Each row was made from one small tree. The marks that hang from a mark follow it in brackets, in alphabetical order. Every link used is in the known rows. Write each row's tree.
Known rows:
tumumu[fabep[tumuk]]: [-1.26 -1.23 -0.63  0.15  1.08 -2.91 -2.13 -0.92  0.93  0.44  1.61  1.43
  2.65  0.06 -1.82  2.05 -1.45  1.50  1.07]
tumumu[fabep[tumuk[muka]]]: [-2.55 -0.51 -1.37 -0.59  2.38 -2.82 -2.69 -1.27  1.33  1.27  0.67  0.69
  1.44 -0.14 -1.16  1.34 -0.29  1.56  0.69]
nanem[tumuk tumumu vufare[fabep]]: [ 2.51 -6.55 -0.14  0.83  1.36  0.49  0.57 -1.55  1.98  3.11  0.30  0.83
  1.06 -1.56 -3.41  1.49 -0.44 -3.55 -0.85]
fabep[tumuk[muka]]: [-1.44  0.74 -2.55  0.53  1.21 -0.97 -1.73 -1.91  1.15  2.63 -1.58 -0.28
 -0.14 -2.27  1.00  2.09  1.04  0.26 -1.54]
vufare[fabep]: [ 0.76 -1.24 -0.06  0.69  1.72 -1.75 -0.23 -0.54  2.15  0.68 -0.68  1.85
  0.48  0.54 -1.44  0.89  0.40  1.04  0.34]
zudo[vufare[fabep muka nanem]]: [ 2.81 -0.87 -0.60  1.69  1.37  0.51 -0.12 -1.94  2.95  3.12 -0.65  2.56
 -2.10 -0.25 -0.99  2.57  2.32  0.46  1.80]
zudo[vufare]: [ 0.57  0.27 -2.47 -0.80  0.12  0.56  1.40 -1.34 -0.87  0.95 -0.71 -0.55
 -0.25 -0.44 -1.69  1.31  0.55  0.17 -0.25]
tumuk[muka]: [-2.13  1.17 -1.17 -1.13  1.98  0.12 -0.84 -0.59  0.54  1.39 -1.46 -1.11
 -1.89 -0.29  0.93 -1.30  1.84  0.07 -0.61]
zudo[tumuk[muka] vufare[nanem]]: [ 2.59  2.12 -4.12 -0.18  1.02  1.01 -0.54 -1.72  0.94  2.28 -1.22 -1.04
 -3.60 -0.59  0.38  0.66  2.69  0.48  0.93]
nanem[tumumu vufare[fabep]]: [ 1.04 -4.56 -0.39  1.46  1.81  0.80  0.30 -2.16  0.57  0.59  0.13  0.99
  1.26 -1.32 -2.24  1.69 -0.30 -2.23 -0.32]
fabep[tumuk]: [ 0.26 -0.18 -1.66  1.47 -0.43 -1.05 -1.09 -1.43  0.70  1.51 -0.40  0.67
  1.40 -2.00  0.24  3.05 -0.43  0.20 -1.04]
vufare[fabep muka]: [ 1.12 -2.06  2.32  1.35  2.13 -2.12 -0.73 -0.86  3.75  2.04 -0.92  3.06
 -0.75  0.23 -0.42  1.62  1.87  1.41 -0.17]
vufare[fabep nanem[tumumu] zudo]: [ 2.50 -4.14  2.12  4.84  2.06  0.75  0.87 -2.07  2.18  1.45  2.61  4.41
  1.10  0.93 -0.75  1.79  1.11 -0.85  4.24]
zudo[tumuk]: [ 2.31  0.45 -0.70  0.10 -0.17 -1.30 -0.32  0.14  0.56 -0.34 -0.16 -0.18
 -0.59  0.17  0.25  0.47  0.43  1.13 -0.57]
nanem[tumuk[muka] tumumu]: [-0.52 -3.45 -0.38 -0.82  1.43  1.49  0.62 -1.03  1.80  3.83 -0.68 -1.12
 -0.92 -1.80 -1.67 -0.26  1.64 -1.94 -1.12]
vufare[fabep[tumuk] muka zudo]: [ 1.50 -3.80  3.10  4.28  2.66 -3.93 -0.08 -2.24  3.42  2.99  0.64  5.52
  2.01 -0.03  0.40  4.36  1.69  1.08  0.14]
nanem[vufare[zudo]]: [ 0.66 -2.45  1.14  1.72  0.82 -0.22  0.55 -0.73 -1.85 -0.33  1.92  1.08
  1.43  0.48  0.53  0.26 -0.83 -2.74  0.49]
zudo[vufare[fabep nanem]]: [ 2.61 -0.27 -2.56  1.19  0.92  0.88  0.19 -1.90  1.68  2.10 -0.46  1.57
 -1.12  0.00 -1.82  1.94  1.22  0.22  2.28]

Which tree is each row?
[-1.68 -4.33  0.20 -1.61  2.54 -0.16 -0.37 -0.83  2.09  3.21  0.92 -0.39
  0.40 -0.41 -3.33 -0.62  0.66 -0.92  0.22] : nanem[tumuk[muka] tumumu[fabep]]
[ 1.43 -4.93  0.20  2.30  3.39 -0.64  0.79 -2.75  0.44  0.79  0.84  1.67
  1.19 -0.28 -1.19  1.59  0.94 -1.77  0.01] : nanem[tumumu vufare[fabep zudo[tumuk[muka]]]]
[ 2.97 -5.13  3.19  6.63  2.30 -0.34 -0.51 -3.35  4.34  4.04  2.05  6.21
  1.05 -1.09  0.48  5.06  2.27 -0.31  2.92] : vufare[fabep[tumuk] muka nanem[tumumu] zudo]
[ 0.96 -3.34 -1.26 -0.77  2.62 -1.08 -1.27 -0.64  2.44  3.99 -1.30 -0.03
 -1.16 -0.69 -1.27 -0.42  0.88 -2.92 -1.25] : nanem[tumuk[muka] vufare[fabep]]
[ 3.96 -1.53  3.86  4.29  0.57 -0.23 -0.49 -0.48  2.02  1.71  2.60  3.68
 -1.62  1.01  2.97  1.24  2.26 -0.18  3.03] : vufare[muka nanem zudo[tumuk]]
[ 1.26 -3.55  0.09  5.30  3.08  0.03 -0.62 -3.53  3.18  3.60  1.31  4.21
  0.98 -0.87  0.08  3.53  2.00 -0.63  2.99] : vufare[fabep[tumuk[muka]] nanem[tumumu] zudo]
[ 4.36 -1.00 -1.15  1.61  0.05  1.70  0.42 -2.24  1.70  2.34  0.02  0.91
 -2.57 -1.44 -0.41  2.89  2.50  0.31  0.97] : zudo[tumuk vufare[muka nanem[tumumu]]]
[ 2.02 -1.84  4.50  4.25  0.65  0.86 -0.30 -0.57  1.53  1.92  2.80  4.01
 -1.14  0.84  2.81  0.84  2.00 -1.09  3.49] : vufare[muka nanem zudo]
[ 2.64 -2.92  0.37  1.88 -0.71  3.28 -0.16 -0.49  2.06  3.00  1.41  0.71
 -1.06 -1.29 -0.74  0.43  0.53 -2.60  2.23] : vufare[nanem[tumuk tumumu]]
[ 1.70 -2.93  0.22  2.31  1.63 -1.83 -1.90 -1.91  2.29  2.35 -0.64  2.46
  0.37 -1.68  0.04  3.37  0.32 -1.18 -1.24] : nanem[vufare[fabep[tumuk] muka]]
[ 2.94 -4.92  1.57  0.67  1.47 -1.41 -0.93 -0.29  3.16  3.96 -0.27  1.87
 -0.58 -0.72 -1.25  1.15  0.50 -2.77 -1.22] : nanem[tumuk vufare[fabep muka]]
[ 1.45 -1.63 -0.07  4.82  2.70 -1.34 -1.45 -2.45  3.16  3.39  1.02  4.18
  0.40  0.03  1.09  2.70  1.82 -0.14  3.09] : vufare[fabep[tumuk[muka]] nanem zudo]
[ 1.51 -2.81  1.28  1.32  1.88 -1.16 -1.18 -1.07  1.76  1.35 -0.34  2.06
 -0.44 -0.40 -0.20  1.31  0.58 -1.31 -0.64] : nanem[vufare[fabep muka]]
[ 3.09  0.13 -1.32 -0.28  0.37 -1.05  0.73 -1.38  0.94  1.68 -1.02  0.27
 -1.81 -0.55 -0.47  2.31  2.02  1.53 -1.18] : zudo[tumuk vufare[muka]]
[ 1.63 -1.48 -1.66  1.16  1.62 -1.86  0.15 -2.83  2.58  3.42 -1.73  2.37
  0.04 -1.61 -1.70  4.69  1.72  1.41 -1.14] : zudo[vufare[fabep[tumuk] muka]]
[ 2.79 -4.01  4.50  4.27  1.71 -0.17 -0.51 -1.40  2.27  1.35  4.24  4.26
  0.02  1.13  0.67  1.74  1.73  0.11  4.22] : vufare[muka nanem[tumumu[fabep]] zudo[tumuk]]
[-0.54 -6.32  3.87  2.05  2.70 -0.37  0.15 -2.01 -0.42  0.26  3.67  2.70
  2.45  0.39 -1.49  1.47 -0.31 -2.09  1.56] : nanem[tumumu[fabep] vufare[muka zudo]]
[-0.28 -0.66 -2.13  1.15  2.64 -2.58 -1.62 -2.14  3.14  2.79 -1.98  1.56
  0.33 -1.15 -0.58  2.68  1.23  1.32 -0.95] : vufare[fabep[tumuk[muka]]]
[ 2.97 -3.04  4.39  4.97  2.31 -0.86 -0.47 -1.21  3.76  2.60  2.09  5.76
 -0.66  1.46  1.34  1.74  2.41  0.06  3.80] : vufare[fabep muka nanem zudo]
[ 1.89 -3.73  4.62  4.81  0.85  2.29  0.59 -1.66  1.48  2.11  3.07  3.88
 -0.48 -0.12  1.72  1.55  2.12 -1.56  3.44] : vufare[muka nanem[tumumu] zudo]
[ 1.78 -3.59  0.81  1.21  0.07  2.03 -0.91 -0.29  2.23  2.51  2.68  1.28
 -0.09 -0.13 -2.10  0.27 -0.15 -1.73  3.43] : vufare[nanem[tumuk tumumu[fabep]]]
[ 2.56 -5.59  0.78  3.00  2.35 -0.75  1.12 -2.45  0.19  0.16  1.61  2.26
  2.13 -0.17 -1.71  2.25 -0.03 -1.87  0.33] : nanem[tumumu vufare[fabep zudo[tumuk]]]
[ 2.81 -3.21  0.59  2.32  2.10 -2.41  0.12 -1.09  0.17 -0.01  1.23  2.36
  1.38  1.01 -0.40  1.31 -0.30 -1.21  0.51] : nanem[vufare[fabep zudo[tumuk]]]
[ 2.13 -7.47  3.61  2.25  0.94  0.95  1.40 -1.48  0.65  3.49  2.23  1.81
  1.07 -1.30 -0.99  1.54  0.50 -4.49 -0.67] : nanem[tumuk tumumu vufare[muka zudo]]
